Each row was made from one small tree. The marks that hang from a mark follow it in brackets, in alphabetical order. Every link used is in the known rows. Write each row's tree.
Known rows
kiluv{femigon{demu namik}}: [ 28  12  -7 -16 -27  -4 -22  -4 -25 -21  26  32 -16 -13   3  32 -31  13
  -1   4  32  21 -13   8  13   1 -13  12   7]
femigon{demu kiluv liku{gadup{vevog}} namik}: [ 32   5 -42   4  19  -5 -36  -1 -37 -18  20  21   9 -22  22  14  -9   9
 -37  11  86  25 -25  15 -13  41 -28  -4  30]
setef{liku{femigon{kiluv} gadup{vevog{demu nutir}}}}: [-13  -7 -12 -22  27 -18 -28  27 -31 -22 -10 -16  15 -29 -34  -6  33 -12
 -22  -3  44 -14  16  21  -2   0  19 -15 -44]
buliz{setef{liku{femigon{demu kiluv namik} gadup{vevog}}}}: [  2 -19 -32  -7  13 -11 -34  12 -20 -42   1  20  -3 -52 -18  -7  -5 -20
 -11  -5  45 -11  11  -1   3  24 -17 -20 -20]
kiluv{femigon{demu}}: [ 22  15   0 -18 -30  -3 -17  -3 -26 -23  20  17 -10 -17  -1  25 -29   8
   1  -2  16  17 -14   7  17 -11   2  10  -1]
nutir{fazef{lufeke} vevog{setef}}: [-25  20  13 -34  10 -45  -1  21 -39 -33  -3  -6  14 -24  -3 -31 -12 -23
  -7 -15  22  25   6  19   5  -4  21 -14  -9]
vevog{demu{femigon{kiluv namik}} gadup{liku} nutir setef}: [-38  22  61 -24   1  47  15  30  15  -3 -25  -8  56  29 -27  19  11   0
 -46  34  53 -17   3  53  41  39  22  57   6]
setef{liku{femigon}}: [  6 -11 -20 -25  18 -21 -26  24 -19 -24 -11 -16  -4 -13 -20  -8  11   0
  -5  -8  17 -23  12   8   3   6   9 -23 -14]
setef{liku}: [  9 -15 -17 -27  23  -1 -12   9  -7 -10 -19 -14  -1  -4  -6   2   2  -4
   4 -18  19 -25  -3  14   0   7   1 -21   3]
demu{femigon{kiluv liku{gadup{vevog}} namik}}: [  5   1 -27  19  13  -5 -19  -6 -13 -14   5   5 -16  -2  23  -2   5   9
 -40  23  71 -15 -14   5  27  31 -17 -13  22]
namik{femigon{demu kiluv liku{gadup{vevog} setef{buliz}}}}: [ 26  18 -42   5  -2 -38 -43  17 -61 -37  -5   0   1 -30  -2   0  -9  18
 -16  -4  72  29 -16  15  28  12  12 -11  10]
vevog{demu gadup{liku{setef{buliz}}} nutir}: [-42   7  38 -24 -15  41  14  35   6 -17 -45 -25  63  37 -59  12  18   6
 -24   7  35 -14   3  65  16  18  49  24 -21]
gadup{vevog}: [  8  -8  -9   9   2 -13   8  -1   1 -11  12 -17  -8 -11   1 -11  33  -7
 -20  14  12   0  10 -10  -8  -6  -8 -10 -15]
kiluv{femigon{liku{gadup{vevog{demu}} setef{buliz}} namik}}: [  3   6 -16 -10 -26  -4 -28  16 -19 -45  -6   2  -4  -8 -31   7 -10  14
 -23   1  77  13  -2  46   7   6  11 -16 -21]
liku{femigon{demu namik} gadup{vevog{nutir}} setef{buliz}}: [  4   9 -46  15  -8 -40 -51  34 -22 -51  19  12  -5 -13 -52 -12  15   5
 -31  18  57  24  16  25  11  26  37  -4 -53]
nutir{fazef vevog}: [-34  -6  -2 -26  -7 -42   0   5 -46 -21 -10  -5  20 -32   4 -11  -1  -7
   3 -11  11  22 -16  16   1 -15  12 -15  -4]
gadup{vevog{demu nutir{fazef} setef}}: [-27   5  40 -20  12  -1  17  18   1 -11  -5 -28  28   3 -29  -2  27 -20
 -20  14  15  27  10  33   4   1  12  25 -29]
liku{femigon}: [ -4   6  -5   4  -6 -23 -18  19 -15 -16  11  -1  -4 -12 -18 -12  11   5
 -11  11  -3   4  19  -7   3  -2   9  -4 -22]
fazef{lufeke nutir{vevog}}: [ -4  18 -11 -16  13 -43  11  10 -27 -21  16  12 -31  -8 -11 -40  -2 -15
 -20 -29   2  -3  11  -4   3 -20  19 -19 -17]
femigon{demu kiluv liku{gadup setef} namik}: [ 20   5 -39   8   8 -12 -53  11 -34 -25  17  34  13 -13   3   3 -43  22
 -17   2  91  28 -28  29  -3  43 -11  -8  29]
vevog{gadup{liku{femigon}} nutir{fazef{lufeke}} setef}: [-36  24  34 -26  14  -2  17  52 -10 -20 -21 -27  52  15 -45   0  12 -12
 -45  15  17   5  11  56  12  21  49  29 -19]
femigon{demu kiluv liku{setef{buliz}}}: [ 21  -1 -38   7   0  -8 -59  13 -38 -36  -6  -1  14  -7   0  -9 -40   4
  -2   0  89   2 -29  32  17  37  -4 -11  46]
nutir{fazef vevog{demu{femigon{namik}} gadup{liku} setef}}: [-50  18  44 -49 -20   6  18  28 -25 -42 -27  -7  56 -11 -11  -5  10  14
 -29  11  36  12  -8  40  24  20  34   9  -2]
femigon{kiluv liku{gadup} namik}: [  2  -3 -30   8  22  -3 -31   1 -24   0  -3  17  12 -13  14   8 -15   4
 -25   2  74   7 -19  27 -13  30 -20  -7  27]
liku{gadup setef}: [-17   4 -11  13  -9 -13 -13  17   3 -18   5  16   7 -11 -29 -18 -12  16
   1 -10  11  18   3  17  -5  -1  38 -14 -41]
setef{buliz}: [  3  -1 -19   1  -1  11 -20   2  -5 -18 -29 -11  -4   6  -7   2   4 -14
   4  -1  24 -20  -2  11  13  14  12  -1   9]
nutir{fazef{lufeke} vevog{gadup setef{buliz}}}: [-36  27  21 -46   4 -19  -3  32 -38 -46 -34 -17  32 -19 -10 -24   3 -31
  -6  -9  44   7   4  35   4  17  41  -3 -10]

Write each row's tree
[-11  29  12 -25   6 -24  15  11 -26 -31   9  13 -29   8 -15 -40   2  -5
 -22 -25   5  -8  14  -6  23 -15  26 -18 -22] | fazef{lufeke nutir{vevog{demu{femigon}}}}
[  0 -14 -37  20 -18  -1 -10  21   2 -33 -20 -14  13  11 -31 -14  -3  17
 -24   1  31 -25   1  26  20   8  29 -25   8] | gadup{liku{setef{buliz}}}
[  1  13 -20   4  -1 -28 -31  24 -50 -32 -23 -12   8 -23 -17  -9   5  14
 -12  -5  71  19  -1  23  23   0  17 -16  -7] | namik{femigon{kiluv liku{gadup{vevog{demu}} setef{buliz}}}}
[ 17  -3 -37  17 -22 -25 -23  32 -15 -40  22  13  10   2 -34 -11  -7  39
 -36  17  28   5  10  11  14  16  14 -20  -2] | gadup{liku{femigon{demu namik} setef}}
[  8 -11 -39 -23  17 -10 -45  25 -24 -42 -39 -27  -8  -8 -27  -6  15 -13
  -2 -10  42 -42  10  20  16  18  20 -24  -6] | setef{buliz liku{femigon}}
[ 27  14 -22  -1  -2 -40 -37  16 -58 -22   5   4   0 -21   5   0 -31  25
  -2  -4  56  31 -19  11  31   7  -5  -6  29] | namik{femigon{demu kiluv liku{setef}}}
[  9   8 -16 -14 -15  -5 -17   2 -19 -17   3  13  -7 -14  -5  23 -22  14
 -25  -3  46  16 -14  36   1   2  -5  -4  -2] | kiluv{femigon{liku{gadup} namik}}
[ 21   1 -54 -24  16 -11 -47  25 -34 -58 -23 -16  -3 -25 -27  -1  29  -7
 -21 -10  48 -22   7  15   6  25  32 -24 -28] | setef{buliz liku{femigon{demu} gadup{vevog}}}
[  3  -7 -20  21   3 -13 -32   3 -10 -18   4   5 -18  15  12 -15 -24  15
 -18  21  76 -20 -16  13  41  33 -18 -17  36] | demu{femigon{kiluv liku{setef} namik}}
[  2  -8 -28   3  -2  -8 -28  17  -5 -28 -24 -24   4  13 -19 -19 -16   5
 -11  -5  52  -6 -11  40   9  23  12 -23  17] | femigon{liku{setef{buliz}}}
[-19   5  13 -14  25 -19   8  10 -21   3 -11  -8   7  25 -21   5  -7 -21
  -1  -9   7  10  -7  29  11  -1  15   3  -9] | vevog{nutir{fazef{lufeke}}}
[ -6  16  -9  -3  20 -11   8   4 -14 -22 -10 -18 -12  22   0  -4  11   1
 -42   3  34  -5 -13  20  32  20  17 -19  -5] | demu{femigon{liku{gadup{vevog{nutir{fazef{lufeke}}}}}}}
[-12   6  19 -39  34   1  -3  29 -12 -35 -34 -43  17  15 -40  -7  27 -36
 -18  -4  50  -7  15  44  12  15  24   1 -25] | gadup{vevog{demu nutir{fazef{lufeke}} setef{buliz liku}}}
[ -6 -14 -44  32 -19 -22 -37  35 -21 -43 -10 -10  15  -9 -38 -27   1  13
 -28  15  50 -28  14  18  24   6  27 -26  -1] | gadup{liku{femigon{kiluv} setef{buliz}}}
[-18  10  -5 -23  -8 -25 -19  10 -14 -21 -13 -15  13 -34  -2 -21   3 -27
 -15  -3  29   1  10  26  13   5  15  10   0] | nutir{vevog{setef{buliz}}}
[ 24  -6 -63 -13  23 -16 -64  23 -42 -52 -18  -1  -6 -31 -18   2  21 -13
 -19   0  82 -25   4  13   5  34  13 -23 -11] | setef{buliz liku{femigon{demu kiluv namik} gadup{vevog}}}
[  3   4 -19  -6 -22 -16 -25  12 -16 -27   9  14  -8 -13 -20   9 -32  20
 -18  -4  56  19 -10  43   4   1   5 -13 -11] | kiluv{femigon{liku{gadup setef} namik}}
[  4  25   2  -9  10 -21 -14  19 -44 -15 -11 -10  15 -32   0   1  10  11
 -25  -1  50  31   2  17  15  -1   4   4  -2] | namik{femigon{kiluv liku{gadup{vevog{demu setef}}}}}
[-17  29  10 -31   0 -20  16  35 -32 -40   5  14   0   2 -34 -35  18   5
 -43 -15  19  -5  25   9   0  -6  34 -14 -30] | fazef{lufeke nutir{vevog{demu gadup{liku{femigon{namik}}}}}}
[-24  40  37 -43   9 -10  21  29 -15 -29   2   7   3  -5 -26 -39   5 -14
 -23 -23   8   6  21  14  -1  -5  39   8 -29] | fazef{lufeke nutir{vevog{demu gadup setef}}}
[ 34  12 -17 -22 -20  -5 -26  -2 -30 -25  17  17 -10  -6   4  32 -36  18
 -18   2  52  22 -23  28  11  13 -22   3  25] | kiluv{femigon{demu liku namik}}
